Known rows, with every step that occurs:
begug > mumolo > puzepen > fidit > mubu > vugomub: [  6.1 -17.9   1.1   5.5   6.6  -4.4  23.6  -5.9  -9.0   7.3   6.1 -11.0
  -3.7  18.0  21.6  -3.9  14.2   2.4  -7.8   3.0   4.0  -8.7  13.2  -4.1
 -10.1  16.3]
begug > puzepen > fidit > mumolo: [  4.8  -5.2   1.7   9.6   4.7  -5.0   2.1  -3.5 -10.1  11.9   2.5 -12.3
   1.0  18.1  13.8  -8.3   4.9   1.0  -1.4   2.9   2.7  -4.2  11.0  -6.5
  -0.7   9.3]
puzepen > mumolo > begug > mubu > fidit: [  7.7  -9.0  45.5   6.0   5.7  -7.7  11.4  -7.3  -6.5   9.8   0.2 -11.5
  -2.0  15.8  22.4 -10.1  -6.6   4.1 -13.9  -8.1   1.8  -7.3  15.6  -5.9
  -2.5  29.9]
vugomub > mubu > fidit > begug > puzepen > mumolo: [  8.5 -15.2  39.4   7.9   6.6  -8.0   4.5  -7.1 -10.8  13.4   2.9 -14.0
   2.5  37.7  17.7  -5.9 -15.0   3.7 -11.8  -6.0   2.5  -2.5  13.9  -9.4
  -2.5   9.5]
puzepen > mumolo > vugomub > mubu: [  4.3 -14.0  20.5   9.0   7.4  -7.2  13.1  -9.4  -9.5   1.9   1.1 -12.5
   3.5  38.4  26.0  -3.9  -5.6   3.5   0.9  -8.3   0.5  -6.0  15.0  -8.6
 -14.1   3.9]
mubu > vugomub: [  1.2 -15.3   8.9   4.9   7.7  -6.9  13.6  -4.6  -9.1   5.8   1.3 -11.9
   1.3  10.0  27.2  -4.8   1.4   3.4   2.1  -3.5  -0.1  -5.8  10.1  -3.8
 -15.0  10.5]
vugomub > mubu > fidit > mumolo > puzepen: [  6.8 -14.1  27.2   4.6   7.0  -8.2  13.5  -1.8 -10.7   6.3   9.3 -13.3
   1.1  30.4  19.3  -0.8   8.2   4.3 -15.3  -6.8   7.8  -5.4  14.9  -7.9
  -0.8   9.5]
mumolo > vugomub > mubu > fidit > begug: [  4.9 -20.6  68.7   1.6   9.1  -7.9  16.9  -5.4  -7.1   2.5   1.0 -13.9
  -0.7  31.4  22.4  -1.9   2.4   5.4 -10.4  -6.7   0.7  -3.5  10.3  -8.0
 -16.5   8.8]
mumolo > vugomub > mubu > puzepen: [  5.9 -13.0  -0.3   5.8   9.4  -9.9  18.3  -6.0 -11.7  -0.4   0.5 -13.5
   0.2  35.3  25.4  -2.1   2.7   4.1  -8.2 -10.2  -0.2  -6.3   9.8  -6.5
 -14.7   6.8]
vugomub > mumolo > begug > mubu > puzepen: [  7.0  -6.3  -4.8   7.4   6.4 -10.0  21.8  -4.2  -8.1  11.7   0.3 -10.9
  -0.3  33.6  23.9  -5.8   3.2   7.0 -10.9 -11.1   0.7  -7.1  11.8  -6.7
  -2.4  27.1]
fidit > mumolo > begug > mubu > puzepen: [  5.3  -3.6   6.3   6.6   5.7  -8.2   9.4  -5.5 -11.8  11.4   2.3  -9.9
  -0.7  11.5  23.3  -8.3   8.1   6.8 -13.2  -8.1   2.8  -6.3  14.0  -5.7
  -0.7  28.0]
mubu > puzepen > mumolo: [  5.1  -1.8 -21.1  10.6   6.2  -8.4   6.7  -7.0 -12.0   8.1   3.4 -10.8
   1.8  17.0  22.6  -3.8  -6.8   2.9  -8.8  -6.5  -5.1  -3.8  14.4  -4.9
   0.6  13.0]
begug > mubu > vugomub: [  2.2 -15.6   9.8   6.5   7.7  -6.6  14.4  -6.5  -9.6   7.0   0.8 -11.9
   1.9  12.2  27.6  -7.8   1.3   1.7   2.0  -6.3   3.7  -7.1   9.7  -3.8
 -14.4  26.2]
vugomub > mumolo > mubu > fidit > begug: [  6.3 -12.9  45.6   5.9   5.9  -9.6  20.2  -5.0  -4.3  16.7   3.8 -11.0
   2.4  32.1  21.8  -0.4   3.9   6.7  -5.3  -8.9   1.6  -2.5   9.8  -7.3
  -3.6  26.9]
puzepen > mumolo > begug > mubu: [  4.9  -3.3  23.3   8.0   4.6  -6.7  11.7  -7.8  -8.3  11.5   0.4 -10.4
   0.1  13.3  24.5 -10.7  -6.5   5.9  -4.4  -7.1   0.5  -8.4  15.3  -6.4
  -3.1  23.5]
puzepen > mumolo > begug: [  3.7  -2.6  23.2   6.1   4.8  -7.3  10.6  -5.9  -8.8  10.5   1.1 -11.1
   0.2  10.9  25.1  -8.4  -6.1   7.3  -4.6  -4.1  -3.5  -7.3  14.6  -6.5
  -1.7   8.2]
vugomub > mubu > fidit > begug: [  3.4 -14.1  63.5   3.3   6.6  -7.7  11.5  -4.1  -8.3  11.4   2.8 -14.0
   2.1  29.1  21.2  -3.9   1.3   5.8 -11.6  -7.5   0.8  -3.0  11.0  -7.4
  -5.0   5.5]
puzepen > fidit > mumolo > begug > mubu > vugomub: [  6.1 -18.2  40.3   5.2   6.9  -7.1  10.4  -6.1  -7.3  13.0  -2.2 -10.4
  -1.7  17.7  19.7 -10.7  13.7   5.6  -3.9  -0.1   1.9  -7.9  13.2  -5.6
 -12.6  29.9]
mubu > fidit > begug > puzepen > mumolo > vugomub: [  8.3 -16.6  29.6   4.9   8.6  -8.1   9.7  -8.0  -8.4   3.4   0.1 -12.9
  -2.5  17.6  18.2  -3.8 -14.2   2.2 -10.6  -0.6   0.0  -2.5  12.5  -7.5
 -12.5  18.6]
vugomub > mumolo > puzepen > fidit > begug: [  6.4  -7.1   9.7   4.1   5.2  -7.8  22.5  -2.4  -7.0  12.5   7.7 -12.5
  -2.1  31.5  12.8   2.4   9.8   6.9  -7.7   3.2  -5.2  -5.1   9.8  -7.8
   0.1  10.2]
mumolo > puzepen: [  3.0  -2.1 -11.4   3.4   5.3  -7.1  18.6  -1.5 -10.4   3.9   9.3 -13.4
  -1.5   4.1  22.8  -1.2   2.4   4.2  -6.2  -1.6   0.8  -7.9   9.2  -4.8
  -2.0   6.4]
mumolo > vugomub: [  1.1  -8.6  13.2   4.7   7.3  -5.9  17.5  -4.5  -7.5  -1.2   1.4 -12.4
  -1.3  10.7  26.7  -4.4   2.5   3.2   0.9  -3.4  -0.1  -6.4   9.4  -5.2
 -14.5   6.5]
vugomub > mubu > fidit > mumolo: [  3.2 -13.8  48.0   7.8   6.4  -6.4   6.3  -3.8  -9.3   9.2   3.5 -12.6
   4.1  33.9  21.9  -5.2   6.9   3.2  -9.0  -9.7   6.8  -3.2  15.0  -8.0
  -3.6   6.6]
puzepen > mumolo > mubu: [  5.2  -3.1   7.3  10.8   3.9  -8.1  10.5  -7.5  -9.1  13.3   5.4 -10.7
   4.8  14.7  26.5  -5.3  -5.3   4.2   4.1  -7.8   0.1  -5.7  13.5  -6.2
  -1.3  20.3]
fidit > mubu: [ -2.6  -2.9  15.8   7.2   3.3  -0.6  10.1  -4.7 -10.1   8.5   5.0 -10.5
   5.1   8.4  29.7  -7.0   0.4   5.2  -1.9  -4.7   4.1  -5.9  10.3  -3.5
  -2.6  -2.4]

Rows:
[  6.8  -7.8   4.9   7.9   6.3  -9.0  11.8  -4.2 -10.6  10.9   1.2 -13.8
   0.2  38.5  17.9  -5.0   6.9   3.2 -10.4  -6.1  -4.3  -5.4   9.7  -6.5
  -3.6   5.9] : vugomub > mubu > puzepen > fidit
[  6.6  -2.6  -2.2   6.0   6.5 -10.0  10.8  -5.2 -11.2  10.2   1.0 -10.7
  -1.2  13.9  23.4  -6.4  -6.6   7.4 -13.2  -6.6  -6.1  -6.1  14.7  -5.4
  -1.8  12.6] : mubu > puzepen > mumolo > begug
[  4.8 -14.7  65.1   6.5   6.4  -7.5  17.5  -7.2  -8.9  12.5   2.1 -12.7
  -1.4  34.6  19.9  -5.9   8.6   3.3 -11.0  -8.5   3.2  -3.6  14.9  -8.2
  -3.9  14.7] : vugomub > mubu > fidit > begug > mumolo
[  1.8 -17.2  22.8   5.6   6.0  -2.3  10.8  -5.8  -7.6   9.4   0.8 -10.9
   1.7  15.8  24.7  -6.9   5.9   4.0  -1.2   1.8   0.5  -6.3   9.3  -2.9
 -13.7   6.1] : puzepen > fidit > mubu > vugomub
[  4.2 -21.8   3.9   4.8   6.9  -5.2  18.0  -4.1  -7.7  11.5   0.3 -10.4
   3.1  35.8  29.6  -6.7  -6.2   8.2  -2.7  -4.0   8.2  -7.7  10.2  -5.7
 -13.3   6.2] : fidit > mubu > vugomub > mumolo > begug > puzepen
[  7.8 -15.5  45.0   4.6   6.7  -8.6   7.5  -2.1  -9.3  11.5   0.8 -13.5
   1.2  33.6  19.3  -8.8  -0.7   6.1 -13.9  -7.2   9.6  -5.1  13.5  -8.7
  -2.8   8.2] : vugomub > mubu > fidit > mumolo > begug > puzepen
[  7.1  -9.0  15.8   5.7   6.3  -6.6  13.5  -3.8 -10.0   5.5   9.2 -12.2
  -1.6  10.9  18.4  -3.7   8.1   1.6 -15.1  -5.2   8.7  -6.4  14.1  -5.8
  -1.0  30.4] : begug > mubu > fidit > mumolo > puzepen
[  6.3 -10.9  31.9   4.1   6.5  -7.6   6.2  -1.9  -8.6   9.8   0.6 -11.9
  -2.1  11.9  19.0  -8.9  -1.1   4.7 -13.7  -2.2   7.1  -5.3  12.7  -6.6
  -0.6  14.3] : mubu > fidit > mumolo > begug > puzepen
[  8.3  -7.5   9.8   7.2   6.7 -11.2  11.2  -6.1 -11.4  11.9   1.3 -11.9
   1.6  36.6  23.3  -5.7  -6.3   8.3 -13.9 -11.1  -3.4  -6.8  15.7  -7.7
  -1.2   7.4] : vugomub > mubu > puzepen > mumolo > begug
[  2.6  -5.1   1.8   8.0   3.3  -1.2   7.1  -4.2  -9.7  11.1   2.1 -12.9
   2.3  17.2  20.5 -10.0  -2.3   2.0  -3.8   2.1   4.1  -5.8   8.2  -3.9
  -2.7   1.2] : begug > puzepen > fidit > mubu
[  3.5 -20.8  25.1   7.5   7.5  -7.3  18.6  -7.4  -7.5  13.5   1.5 -10.8
   3.2  32.6  24.6  -2.1   3.4   5.7   2.7  -6.4   1.6  -4.1  11.4  -6.7
 -14.9  28.3] : fidit > begug > mubu > vugomub > mumolo
[  4.8  -3.7 -14.7  10.6   4.9  -5.9   5.1  -6.0 -11.1   8.8   3.4 -12.2
   2.9  15.2  20.1  -7.3 -15.6   1.0   0.4  -3.4   1.3  -4.7  12.9  -6.4
  -1.2   8.6] : begug > puzepen > mumolo
[  3.4  -3.9  40.9   5.4   4.3  -6.0   8.1  -2.6  -7.1  13.3   1.0 -11.0
  -1.5  13.4  17.1  -8.8  13.3   7.3  -6.5   2.3  -2.0  -6.4  12.3  -6.6
  -1.2   7.9] : puzepen > fidit > mumolo > begug
[  2.9  -2.7  -7.0   5.3   4.9  -6.1  12.1  -2.0 -11.5   5.9  11.3 -11.6
   0.4   4.2  21.1  -1.3   8.5   4.7  -5.9  -1.3   3.7  -6.1  12.9  -6.0
   0.9   8.5] : fidit > mumolo > puzepen
[  6.7 -13.2  43.7   5.4   6.4  -8.4  22.1  -3.5  -3.5  10.3  -1.7 -11.8
  -1.7  33.4  22.0  -7.4   2.4   5.0 -11.3 -10.0   5.2  -6.6  12.4  -7.0
  -3.7  28.2] : vugomub > mumolo > begug > mubu > fidit
[  5.7  -9.6  13.9   6.9   3.9  -3.5  15.6  -3.0  -6.0  14.9  -0.3 -11.6
   0.9  39.3  20.5  -8.6  -0.7   7.3  -6.5   0.5   4.3  -6.9   9.8  -6.6
  -2.5   2.7] : vugomub > mumolo > begug > puzepen > fidit > mubu
[  4.9  -9.0  29.9   3.2   6.6  -7.0   8.2  -3.3  -9.1   9.9   2.6 -13.9
  -1.0  10.0  17.9  -5.6  -7.1   3.2 -11.1  -1.2   1.8  -2.3   8.4  -5.5
  -3.8  13.1] : mubu > fidit > begug > puzepen
[  7.6 -15.3   0.4   9.4   7.8  -7.6  11.7  -8.1 -10.6   2.3   1.2 -13.8
   3.5  40.3  22.6  -5.6 -13.7   1.6   0.7  -6.7   4.3  -6.3  13.8  -8.8
 -13.5   5.1] : begug > puzepen > mumolo > vugomub > mubu
[  4.3  -3.3   3.1   6.4   5.2  -5.3   8.9  -6.7 -11.7  11.8   3.1  -9.1
   2.4  15.3  27.8  -7.3  -7.4   9.2 -15.3  -6.2  -1.6  -6.9  15.4  -4.2
   1.1   7.0] : fidit > mubu > puzepen > mumolo > begug
[  3.4  -3.8   1.3   3.5   3.8  -2.3  16.7  -2.2  -9.7   7.4   9.4 -12.1
  -0.3  11.3  21.4  -3.2   7.1   4.7  -9.5   2.8   1.4  -8.0   9.2  -4.0
  -1.4   2.1] : mumolo > puzepen > fidit > mubu
[  4.6 -17.6  38.0   4.7   7.0  -6.6  12.7  -8.3  -8.4  14.0  -0.3 -11.9
  -0.6  15.1  18.7  -6.7   7.6   4.0  -1.2   1.1  -3.2  -4.9   9.1  -4.9
 -14.7  28.7] : puzepen > fidit > begug > mubu > vugomub
[  2.2  -3.8  14.3   9.8   4.1  -6.8   8.9  -5.7  -9.9  14.0   6.9 -10.1
   5.3   9.5  25.8  -4.6   9.1   5.3   4.3  -6.9   5.1  -5.1  12.0  -6.1
  -0.9  19.2] : fidit > mumolo > mubu
[  4.1 -14.7  26.1   8.6   7.6  -7.4  23.9  -8.1  -8.2   1.4   0.6 -12.7
  -1.7  37.2  25.0  -5.7   9.9   1.7   1.0  -8.8   5.2  -7.0  14.4  -8.3
 -15.8   9.6] : begug > mumolo > vugomub > mubu
[  1.6  -3.8  22.5   9.8   4.4  -4.3   4.5  -3.7  -8.5  11.6   2.6 -11.4
   0.9  14.0  16.5  -6.8  12.8   3.0  -1.3   1.3  -1.2  -4.3  12.4  -6.2
  -0.8   7.2] : puzepen > fidit > mumolo
[  3.8  -2.5   4.7   6.3   6.0  -7.6  11.7  -7.5 -12.8  12.3   3.9 -11.9
   0.9  10.0  22.1  -5.2   2.0   5.0 -10.5  -7.2  -2.2  -3.7   9.8  -4.7
  -3.4  26.0] : fidit > begug > mubu > puzepen
[  5.4  -3.7  17.2   1.5   5.0  -7.0  17.3  -2.4  -9.7  10.4   7.4 -13.5
  -3.9   6.8  14.7  -0.8   8.5   6.1 -10.2   5.6  -6.1  -5.8   8.1  -5.7
  -1.3   9.4] : mumolo > puzepen > fidit > begug
[  7.8 -17.2  17.5   1.5   7.2  -8.1  19.7  -5.7  -9.0  10.8   6.0 -13.1
  -3.6  12.0  16.7  -2.0   9.1   4.4  -8.2   3.3  -2.2  -7.2   8.6  -4.9
 -12.4  31.5] : mumolo > puzepen > fidit > begug > mubu > vugomub
[  4.4 -13.0  43.9   5.5   6.7  -7.2  12.5  -3.2  -7.8   7.3   2.2 -14.1
   2.3  32.3  22.7  -5.7   0.7   2.4  -9.1 -10.2   4.0  -4.6  11.3  -6.6
  -6.7   4.8] : vugomub > mubu > fidit
[  7.8  -8.9  25.8   6.1   6.4  -9.7   8.6  -4.1 -10.9  14.8   0.5 -11.7
  -0.6  38.0  15.9  -7.3  13.4   8.3 -15.0  -4.7  -1.9  -6.1  13.7  -7.8
  -0.5   8.2] : vugomub > mubu > puzepen > fidit > mumolo > begug
[  3.8  -8.2  31.5   6.4   5.8  -6.0  13.1  -5.0  -7.2   6.4   1.6 -12.7
  -0.2  12.0  22.4  -8.0   1.1   0.1  -8.9  -8.3   5.0  -5.5  10.6  -4.6
  -5.4  26.7] : begug > mubu > fidit
[  5.0  -2.5 -10.0   6.6   5.3  -6.9  24.4  -4.4 -10.6   4.9   9.7 -12.2
  -4.9   8.6  21.3  -2.8   9.7   1.7  -6.5  -2.7   3.4  -8.2  13.4  -5.6
  -0.6  15.0] : begug > mumolo > puzepen
[  3.9 -16.5  27.3   2.3   7.3  -8.1  17.9  -6.1  -7.8   8.9  -1.4 -11.7
  -1.1   9.5  28.7  -9.3   2.1   6.5  -2.5  -5.5   2.9  -8.8  10.4  -4.3
 -15.8  26.8] : mumolo > begug > mubu > vugomub
[  5.8  -8.3  24.6   5.7   6.2  -9.0  10.7  -5.8 -11.3  15.0   1.5 -13.5
   0.2  36.2  15.9  -3.5   7.6   6.5 -12.6  -3.5  -7.3  -3.3   9.5  -6.8
  -1.7   6.6] : vugomub > mubu > puzepen > fidit > begug
[  5.6  -3.1  -3.5   3.4   5.1  -7.1  18.1  -1.3  -8.2   6.2   7.3 -13.9
  -3.4   9.7  15.8  -2.3   8.2   3.0  -7.9   3.4  -3.2  -8.0   8.3  -4.9
  -2.4   8.8] : mumolo > puzepen > fidit
[  2.6 -13.7  25.3   6.1   7.7  -7.0  18.2  -5.1  -7.7   0.1   1.2 -14.1
   2.3  33.2  26.4  -3.7   2.4   4.3   0.4  -7.9   2.5  -6.6  10.4  -7.6
 -15.6   1.8] : mumolo > vugomub > mubu
[  3.7 -10.9  26.3   6.9   6.9  -5.4  10.3  -4.6  -6.8   3.1   0.0 -11.2
  -1.4  17.4  17.9  -5.0  14.0   2.7  -0.1   2.1  -1.0  -4.7  11.9  -6.6
 -12.5  10.6] : puzepen > fidit > mumolo > vugomub
[  6.1  -8.5 -16.1   8.5   8.6  -9.2  13.0  -8.5 -10.2  -0.2   0.9 -11.1
  -1.3  17.4  24.5  -2.2  -6.0   2.6  -7.9  -5.9  -5.0  -4.3  14.1  -5.5
 -11.8  15.4] : mubu > puzepen > mumolo > vugomub
[  7.6  -2.8 -14.9  11.3   5.7 -10.5  21.0  -8.2 -10.7  13.1   4.7 -10.2
  -1.5  15.6  25.3  -4.6  10.4   2.5  -4.9 -10.9   2.1  -5.8  12.3  -4.9
  -1.6  31.8] : begug > mumolo > mubu > puzepen
[  9.5  -7.2 -13.9  10.4   5.6 -11.3  20.0  -5.7  -6.1  15.7   2.4 -11.1
   1.4  41.0  18.5  -1.4   9.4   4.3  -4.2  -7.0  -3.1  -4.3   9.3  -6.4
  -1.0  25.6] : vugomub > mumolo > mubu > puzepen > fidit
